What can hang from each mark
z_551: z_594
z_147: z_594
z_589: z_594
z_332: z_594
z_291: z_382
z_594: z_147 z_291 z_332 z_551 z_589
z_392: z_589
z_382: z_291

Each row was made from one small tree. The marks that hang from a mark follow it in brackets, in the order of their numbers. Every link used is in the known rows. Write each row's tree.
Known rows
z_392{z_589{z_594{z_291 z_551}}}: [ 2.044 -0.177 -2.001 -1.139 -1.925 -1.114 -4.100  0.507 -0.647 -2.066
 -0.765 -0.230 -2.788  0.426 -0.375 -1.765  1.374 -0.136 -1.555 -2.789]
z_392{z_589{z_594{z_332}}}: [-2.369  0.307 -1.630 -3.451 -1.280 -1.555 -1.504  3.036 -1.890 -0.586
 -1.413 -4.619 -0.107 -0.529 -0.169  0.544  2.366 -2.244 -3.649 -0.419]
z_594{z_147 z_332 z_589}: [-2.423  1.714  0.337  0.345  0.097  1.169  0.783  1.580  1.187  1.542
 -0.075 -3.160  1.465 -3.456  0.605  0.534 -2.596 -3.532 -0.926  1.670]
z_594{z_551}: [ 2.073  0.805 -1.116 -0.794 -0.377  0.600  0.050  0.856  0.535 -0.788
 -0.625 -1.865 -2.011 -0.528  0.227 -3.933 -1.328  1.001 -0.922  2.411]
z_589{z_594}: [-2.670 -0.597 -0.540 -3.268  0.052 -0.529 -1.971  1.959 -1.074 -1.808
  0.652 -2.374 -1.866  0.574 -0.323 -3.137  3.084  0.174 -3.478  1.089]
z_332{z_594{z_291 z_589}}: [ 3.366  1.910 -2.178  3.372  0.285 -0.706 -1.916 -0.901 -0.836 -3.199
 -1.431 -1.014 -2.006 -3.693  0.466 -1.198 -4.619  1.867 -6.062 -1.742]
z_589{z_594{z_147}}: [-5.042  0.170  0.848 -2.628 -0.258 -0.423 -1.501  1.840  0.075 -1.513
  3.111 -1.521 -0.401  0.652 -1.112 -1.382  2.662 -2.307 -0.331  0.109]
z_147{z_594{z_291 z_332 z_551 z_589}}: [ 2.919 -1.518 -1.935  3.376  0.119  0.694 -3.513  2.651  1.323  1.589
 -0.154 -2.034 -0.338 -3.529  1.089 -3.242 -4.250 -1.737 -4.352 -1.041]
z_589{z_594{z_147 z_291 z_332 z_551}}: [-2.079 -0.973  0.883  0.040 -2.382 -1.465 -4.380  3.246  1.380 -0.619
 -0.203 -0.568  1.587 -0.686 -1.225 -0.319 -1.214 -2.859 -1.614 -2.493]
z_291{z_382}: [ 1.931  1.460 -1.308 -3.543  1.643 -0.697  0.551 -0.177 -1.258 -3.355
 -0.995 -3.784 -2.260 -2.824  2.200 -1.069 -2.332  0.247 -1.571  1.320]
z_551{z_594{z_332}}: [-0.436 -0.843 -0.150 -0.259 -0.917 -0.738 -1.634  4.450 -1.296 -1.293
 -1.943 -4.889  0.995 -1.257 -0.446  0.791  1.586 -0.801 -4.396  1.652]
z_332{z_594}: [ 0.816  2.185 -1.737  0.627  0.357 -1.578  0.202  0.733 -1.530 -3.738
 -0.248 -3.060 -1.308 -1.513 -0.327 -2.002 -2.553  1.700 -4.501  0.350]
z_551{z_594{z_147 z_332 z_589}}: [-1.464  0.043  1.185  1.760 -0.661  0.981 -1.289  2.891  0.618  1.366
  0.499 -3.053  1.921 -2.654  0.275  1.786 -0.285 -3.869  0.512  2.116]
z_594{z_147 z_332 z_551 z_589}: [ 0.491  1.314  0.333  1.517 -1.106  1.642  0.282  1.282  2.485  3.132
 -0.240 -1.609  1.148 -3.155  1.180 -1.180 -4.200 -3.622  2.350  2.596]
z_594{z_147 z_291 z_332 z_551 z_589}: [ 1.484  1.030  0.111  2.916 -1.421  0.778 -2.093  1.024  2.404  1.330
 -1.346 -0.542  1.146 -3.640  0.476  0.126 -5.190 -2.788 -0.729 -0.982]
z_332{z_594{z_147 z_589}}: [-0.109  3.067 -0.567  2.684  0.384  0.289  0.528 -1.024  0.470 -0.967
  1.917 -1.386 -0.349 -3.076  0.357 -0.787 -4.168 -1.332  0.310  0.669]
z_392{z_589}: [ 0.289  2.475 -2.446 -2.351  0.002 -0.301  1.110  0.220 -1.641 -2.181
 -0.771 -3.943 -2.203 -0.626 -0.301 -0.163  1.025 -0.195 -2.871 -0.247]
z_332{z_594{z_147}}: [-1.649  2.976 -0.354  0.948 -0.138 -1.405  0.681  0.284 -0.411 -3.274
  2.367 -2.470  0.319 -1.321 -1.152 -0.043 -2.931 -0.763 -1.289 -0.654]
z_551{z_594{z_147 z_291 z_589}}: [ 0.729  0.004  0.584  2.703 -0.227  0.902 -3.520  0.511  0.629 -1.759
  1.002 -0.433 -0.411 -1.880 -0.569  1.592  0.453 -1.918 -1.455 -1.569]
z_589{z_594{z_332 z_551}}: [-0.697 -1.406 -0.233 -1.752 -1.762 -0.746 -2.578  3.585  0.218  0.918
 -1.417 -2.491  0.115 -0.578  0.387 -3.357  0.234 -1.222 -1.556  2.157]
z_382{z_291}: [-0.414  1.621 -2.371 -3.363  1.744 -0.337  0.556 -1.571 -0.264 -3.687
 -1.100 -3.265 -1.565 -4.287  1.283 -2.446 -1.475  0.162 -1.162  0.630]

Which tree is each row?
[-1.166  1.258  0.611 -0.052 -1.495 -0.014  0.241  2.676  1.724  0.939
  0.011 -2.541  1.907 -1.406 -0.419 -0.677 -2.979 -2.829  0.762  1.144]  z_594{z_147 z_332 z_551}
[ 5.049  0.253 -1.225 -0.706 -0.590 -1.795 -2.433  1.256  0.085 -2.446
 -4.022 -2.901 -0.467 -4.168  2.354  0.190 -6.120 -0.377 -3.024 -1.224]  z_594{z_291{z_382} z_332 z_551}
[ 3.857  2.224 -0.828  5.114 -1.079 -0.203 -2.147 -1.552  1.685 -1.254
  0.854  1.394 -0.830 -3.167  0.304 -1.300 -6.622 -0.690  0.285 -1.785]  z_332{z_594{z_147 z_291 z_551 z_589}}
[ 1.228 -1.435 -0.714 -0.851 -1.213 -0.979 -4.606  1.349  0.173 -2.164
 -0.668  0.168 -2.263  0.303 -0.519 -3.653  0.713  0.922 -3.281 -1.276]  z_589{z_594{z_291 z_551}}
[ 1.021 -0.839 -0.212  1.231 -0.337  0.919 -1.712  3.090 -0.586  0.914
 -2.108 -3.789  0.339 -3.012  1.139  0.242  0.203 -1.520 -2.467  2.958]  z_551{z_594{z_332 z_589}}
[-3.878  1.528 -0.347 -3.018 -0.941 -0.662 -0.823  0.809 -0.639 -1.233
  2.850 -1.951 -0.801  0.849 -1.121  0.622  3.400 -3.377  1.231 -1.342]  z_392{z_589{z_594{z_147}}}
[ 0.417 -1.304 -0.415  1.080 -1.288 -1.650 -3.817  4.371 -1.440 -3.229
 -3.000 -3.836  1.068 -1.722 -1.188  2.016  0.474 -0.087 -7.644 -2.043]  z_551{z_594{z_291 z_332}}
[-2.817 -0.582  1.235 -1.260 -2.023 -0.616 -1.970  3.381  1.465  1.329
  0.894 -1.598  1.656 -0.111 -0.413 -1.536 -0.560 -3.674  1.281  0.866]  z_589{z_594{z_147 z_332 z_551}}
[ 2.893 -0.709 -2.034  1.621  1.335  2.238 -1.009  0.720  1.339  2.114
  3.012 -1.498 -2.539 -1.806  1.638 -5.944 -1.910 -1.084  0.340  2.575]  z_147{z_594{z_551 z_589}}
[ 2.826  0.532 -1.043  1.162 -0.705  1.517 -0.175  1.405  1.306  2.807
 -2.769 -2.548 -0.414 -3.479  2.008 -2.922 -3.848 -1.079 -0.752  3.428]  z_594{z_332 z_551 z_589}
[ 0.999 -0.616 -2.319  1.811  1.933  0.776 -2.927  1.009 -0.027 -1.332
  2.059 -1.925 -2.333 -2.720  0.305 -2.894 -1.207 -0.298 -6.271 -1.643]  z_147{z_594{z_291 z_589}}
[ 4.440  0.464 -1.609  1.890 -0.329  1.245 -2.320 -0.891  1.140 -0.367
 -1.971  0.217 -2.697 -2.552  1.180 -3.255 -3.293  0.903 -2.610  0.269]  z_594{z_291 z_551 z_589}
[-0.327 -0.314  1.016  3.240 -1.192  0.155 -3.502  2.547  0.574 -0.472
 -0.785 -2.056  1.877 -2.997 -0.440  3.227 -1.155 -3.119 -2.930 -1.487]  z_551{z_594{z_147 z_291 z_332 z_589}}
[ 2.253  1.272 -0.290  2.394 -0.568  1.447 -1.961 -0.812  2.361 -0.044
  0.346  1.100 -1.094 -2.508  0.268 -1.406 -3.743 -1.589  0.563 -0.873]  z_594{z_147 z_291 z_551 z_589}
[ 2.619  2.094 -0.557  3.642 -1.535 -1.840 -2.107 -0.203  0.939 -3.586
  1.104  0.336 -0.100 -1.587 -1.309 -0.682 -5.183  0.006 -0.944 -3.220]  z_332{z_594{z_147 z_291 z_551}}
[ 3.474  1.473 -0.131 -0.431 -0.144 -0.990 -1.759 -0.961  1.269 -3.309
  0.393 -0.353 -1.121 -2.739  1.228  0.219 -5.060 -1.600  1.854 -2.259]  z_594{z_147 z_291{z_382} z_551}
[-0.531  0.337 -2.094 -2.360 -0.857 -1.770 -3.415  0.701 -1.958 -3.632
 -0.579 -1.918 -2.490  0.158 -1.050  0.055  2.829 -0.024 -5.187 -3.750]  z_392{z_589{z_594{z_291}}}
[-1.938 -0.350  0.877 -2.407 -0.332 -2.754 -3.980  2.164 -0.339 -3.225
 -0.187 -2.492  1.202 -2.903  0.730  2.586 -2.455 -3.633 -2.298 -3.432]  z_589{z_594{z_147 z_291{z_382} z_332}}
[ 5.286  1.800 -1.811  3.215 -0.267  0.664 -0.392 -1.097  0.532  0.359
 -0.796 -0.503 -2.257 -2.949  1.905 -4.245 -4.992  1.059  0.274  2.690]  z_332{z_594{z_551 z_589}}
[ 0.816  0.437 -1.531  1.221  0.026  0.035 -2.166  1.761 -0.112 -0.866
 -3.553 -2.875 -0.044 -4.098  0.701  0.307 -2.993 -0.313 -7.449 -0.742]  z_594{z_291 z_332 z_589}
[ 2.312 -1.176 -2.034  1.353  0.446 -0.367 -3.389  1.881  0.448 -1.905
  2.209 -1.388 -2.027 -0.707 -0.675 -3.973 -1.669  0.522 -4.449 -2.293]  z_147{z_594{z_291 z_551}}
[-2.200 -0.186  0.923 -1.357 -1.222  0.141 -1.849  1.269  1.383  0.065
  2.859 -0.018 -0.667  1.023 -0.598 -3.215  1.121 -2.327  3.059  1.146]  z_589{z_594{z_147 z_551}}
[ 0.179 -1.015 -1.890  2.082  1.193  0.016 -3.116  3.056 -0.043 -0.006
  0.143 -3.607 -0.085 -3.855  0.463 -1.324 -2.648 -1.413 -7.597 -1.899]  z_147{z_594{z_291 z_332 z_589}}
[-0.055  0.852  0.273  1.351 -1.901 -0.970 -1.869  2.348  1.638 -1.123
 -1.231 -1.477  1.691 -1.913 -1.256  0.810 -3.881 -2.098 -2.314 -2.224]  z_594{z_147 z_291 z_332 z_551}
[-1.397  1.353  0.009  1.539 -0.314  0.266 -1.635  1.354  1.074 -0.464
 -1.429 -2.128  1.443 -3.935 -0.229  1.902 -3.543 -2.670 -3.989 -1.659]  z_594{z_147 z_291 z_332 z_589}
[-0.085  1.468  0.259 -1.416  0.057 -2.193 -1.510  1.334 -0.096 -3.633
 -1.479 -3.617  1.342 -4.338  0.784  3.531 -5.106 -2.791 -3.380 -3.166]  z_594{z_147 z_291{z_382} z_332}
[ 6.047 -0.663 -0.765  0.859  1.003  0.080 -3.790 -0.524 -0.966 -3.136
 -1.920 -1.780 -2.604 -4.105  2.864  0.835 -1.835 -0.348 -1.789 -0.273]  z_551{z_594{z_291{z_382} z_589}}
[ 8.970  1.597 -2.173  3.354  0.270 -1.090 -2.560 -2.649  0.137 -2.611
 -2.191  0.031 -2.912 -5.325  3.697 -2.033 -8.784  1.030 -0.130 -0.757]  z_332{z_594{z_291{z_382} z_551 z_589}}
[ 5.302  2.455 -0.502  2.285 -0.578 -2.501 -2.164 -1.549  0.649 -4.408
  0.475 -0.074 -0.729 -3.548  1.214  0.424 -8.071 -0.622  1.282 -3.280]  z_332{z_594{z_147 z_291{z_382} z_551}}
